Known rows, with every step that occurs:
K, U: [ -8  18   5  -5  -4   0  -6   6   3  12  -6  19   0 -10  -1   3   2 -11
  11   4  14   1]
D, U, H, E: [  0  17  12  13   5   5 -11 -13   5   5  17   3   8  -7  -6 -15  10  -2
  20  19 -10   6]
F, H: [  1 -13  14  -3  -3  10  -2 -13   4   2  13   4  13 -15 -19  -3 -13  -2
 -30   2  -2  10]
C, D, U, H: [  9  15   3   2  -6  -7 -19  -1  10   3  14  15  -3  -7  -2  -4   9  -3
  18  12  -2   0]
C, W: [ 13  -9  14  -6 -13   5  10  -7 -17   1   4  -2  10 -11   5  -4 -15   1
 -27   4   9   6]
P, G: [ -3 -19   1  10   2 -11 -20  -5  -2  18  11   7  15   1  -9   2 -18   8
 -20  13  14  14]
H, C, D: [ 14  12   6  -5 -11  -7  -3   2   3   5   8  14   7 -13   5  10   0 -10
 -18 -14   3  12]
G, P, U, D: [-18  12  -8  -4  -8   0   1   3  20   1 -16   5  13   6 -14 -13  12   0
  -8  -5  22 -22]
D, U, W, G, P, A: [ 17  -1 -11  -5  18  -1 -20   3 -10   2  -7  -6 -20   9   3  -5 -14  17
  28   3 -15   3]
D, U, H: [ -7   6   9  11   1   9 -11 -14   5   3  11   6   4  -5  -7  -2  -2  -5
  16  23  -5  -1]
U, H: [ -8  -2  10   5   2  12  -4  -9  -1   3   7   7  11 -13 -14  -5  -2  -5
  -2  14   3   3]
C, W, G: [ 13 -25   9  -2  -8   5   5 -11 -19   3   0  -5   0  -9  -6  -7 -14  -1
 -20   1  -6   8]
G, P: [ -2   4  -1  -8   3   7  -2  -6  -1  -1  -3   6  10  -9 -11   4  -6  -7
 -11   6   7   8]
W, G, P, U, H, E: [-18   0 -11  -4   9   8  -4  -1  17   1  -7  -1   7   4 -31 -20  25  -1
   4  -5   4 -11]
F, H, C, P, A: [  7 -11  10  -7  11   0   0   1 -14  -8  14  -4   0 -10   2  12 -27  12
 -23 -14  -3 -10]
D, U: [  2   6  11   5  -6   5 -15 -15   2   9   8   9   4  -5   0   2 -12  -8
   2  17  -4   9]
W, G, P: [ -2 -12  -6  -5   7   8  -7 -10  -1   1  -8   2   1  -7 -21   1  -4  -9
  -6   3  -7  11]
A, P, G: [ -8 -35  -5  14   2  -7 -17   5  -4   4  12 -11  10 -10   9  -1  -7  10
 -25   9  11  30]
U, W, G, P: [  8  -3  -3  -3   9   4   3   3  -6  -3 -14  -8  -7   4  -1  -7   1   4
  11   2 -11  14]
C, K, U: [  3  21   4 -15 -13   7 -18  17  13   4   8  22  -2  -1  12  11  -2 -14
 -10   5  12   2]
H, E: [  8  10  15   1   0   5  -7  -9  -1   9  10   6  16 -16  -7 -13   1  -5
 -12   2  -1  20]
H, C, D, U, W, G: [ 25  14   3   5  -6 -15  -5   6   1   4   1   0 -17  10  23   0   7   2
  23  -7 -22  13]
D, U, H, C, P: [-10  15  14  15   4  -1   7  -5  -7 -11  10  -3  -3   5  19  12  -2  -4
  24  15  -8 -14]

Rows:
[ -3  -8  -7   6   4   4  21 -14 -11 -14   0 -15  -8   9  -1   8  -1  -2
  12   5 -14 -11] -> D, U, H, C, W, G, P
[ 15  21   5   1 -12 -11  -9  -3   8   6  12  14   0  -4  12  13   0 -10
   1  -4  -5   8] -> H, C, D, U
[ -1  -7   4  -3  -7   4  -3   7   7  10 -14  -2  -1  12   0 -17   5   6
  -2  -5   3  -1] -> P, U, W, G
[  9   6  -3   3   8   0  -4  -3  -1  -2 -10  -8 -14  13   7  -6   1   4
  29  11 -19  10] -> D, U, W, G, P
[-12  -3  -8  -2 -14  -1   4  21  19 -10   4  -3   5 -10  13  -3  29  -2
 -17 -20  15  -2] -> A, P, U, H, C, D
[ -4 -19 -10 -16 -10   4  10   0   0  -3 -15  -6   1   7 -12  -7  -1   2
 -25 -10  14 -15] -> C, W, G, P, U
[ -5 -11   6  13   5 -20  -3   4 -13   3   9  -3   8  10  17  17 -19   9
 -12   6  10   1] -> H, C, P, G
[ -7 -15 -11 -13  -9   3  23  -1  -1  -5 -14 -11   4  11  -3   4  -2  -2
 -28 -20  10 -17] -> H, C, W, G, P, U
[ 17  -9 -10 -11  19   3 -14   9 -14   2 -11  -6 -12   0  -5  -7 -13  17
  10  -6  -7   7] -> U, W, G, P, A
[ 21   6  -8  -4   3 -13   7   6  11 -11   2  -9 -19  13   7   1   9   7
  14 -15 -25   6] -> F, H, C, D, U, W, G, P
[ 30  12 -18 -10  11 -17 -16  16  -4  -2  -4  -3 -25  10  15   6  -3  15
  27 -18 -16   2] -> H, C, D, U, W, G, P, A
[-13   4 -14  -4   7   1  31   7  -9 -11 -15  -5 -14   3  -1   9  13  -4
  20  -9   4 -18] -> K, U, H, C, W, G, P
[  1  -6  11   4  -6   8  28  -6 -16  -8   7  -8  11  -7   5   4  -7   1
 -17   0   5  -5] -> U, H, C, W
[-24   8  -4  15  13 -23   4  20  -5   1   1   5  -5  14  16  17   4   9
  28   7  21 -20] -> K, U, H, C, P, G
[-18 -35  -6   5 -10  12  25   7  -3 -14  -3 -26   0  -3  10  -8  15   3
 -25 -16   4  -5] -> A, P, U, H, C, W, G
[-10  -7 -11  -2 -11  -3  26   0   2  -6 -20 -13   3  15  -4  -6   9   3
 -17 -21  10 -27] -> H, C, W, G, P, U, D
[-10  10   9  15   2   8   2 -15   3   1  12   2   6   0   1   9  -3  -9
  12  14  -8  -2] -> D, U, H, C
[ 21  19 -10  -2   1 -15   2  10   4  -5  -7  -4 -19  14  19   5  11   2
  27 -10 -19   9] -> H, C, D, U, W, G, P
[-24 -13 -13  -6   5  11  -3  -1  16   0 -13   3   3   6 -30  -8  13  -4
   0   0   8 -18] -> W, G, P, U, H
[-21  22   2   5   4   4  11   6   4   3  -3  12   1  -5   1  10  11 -12
  20   0  11  -9] -> K, U, H, C
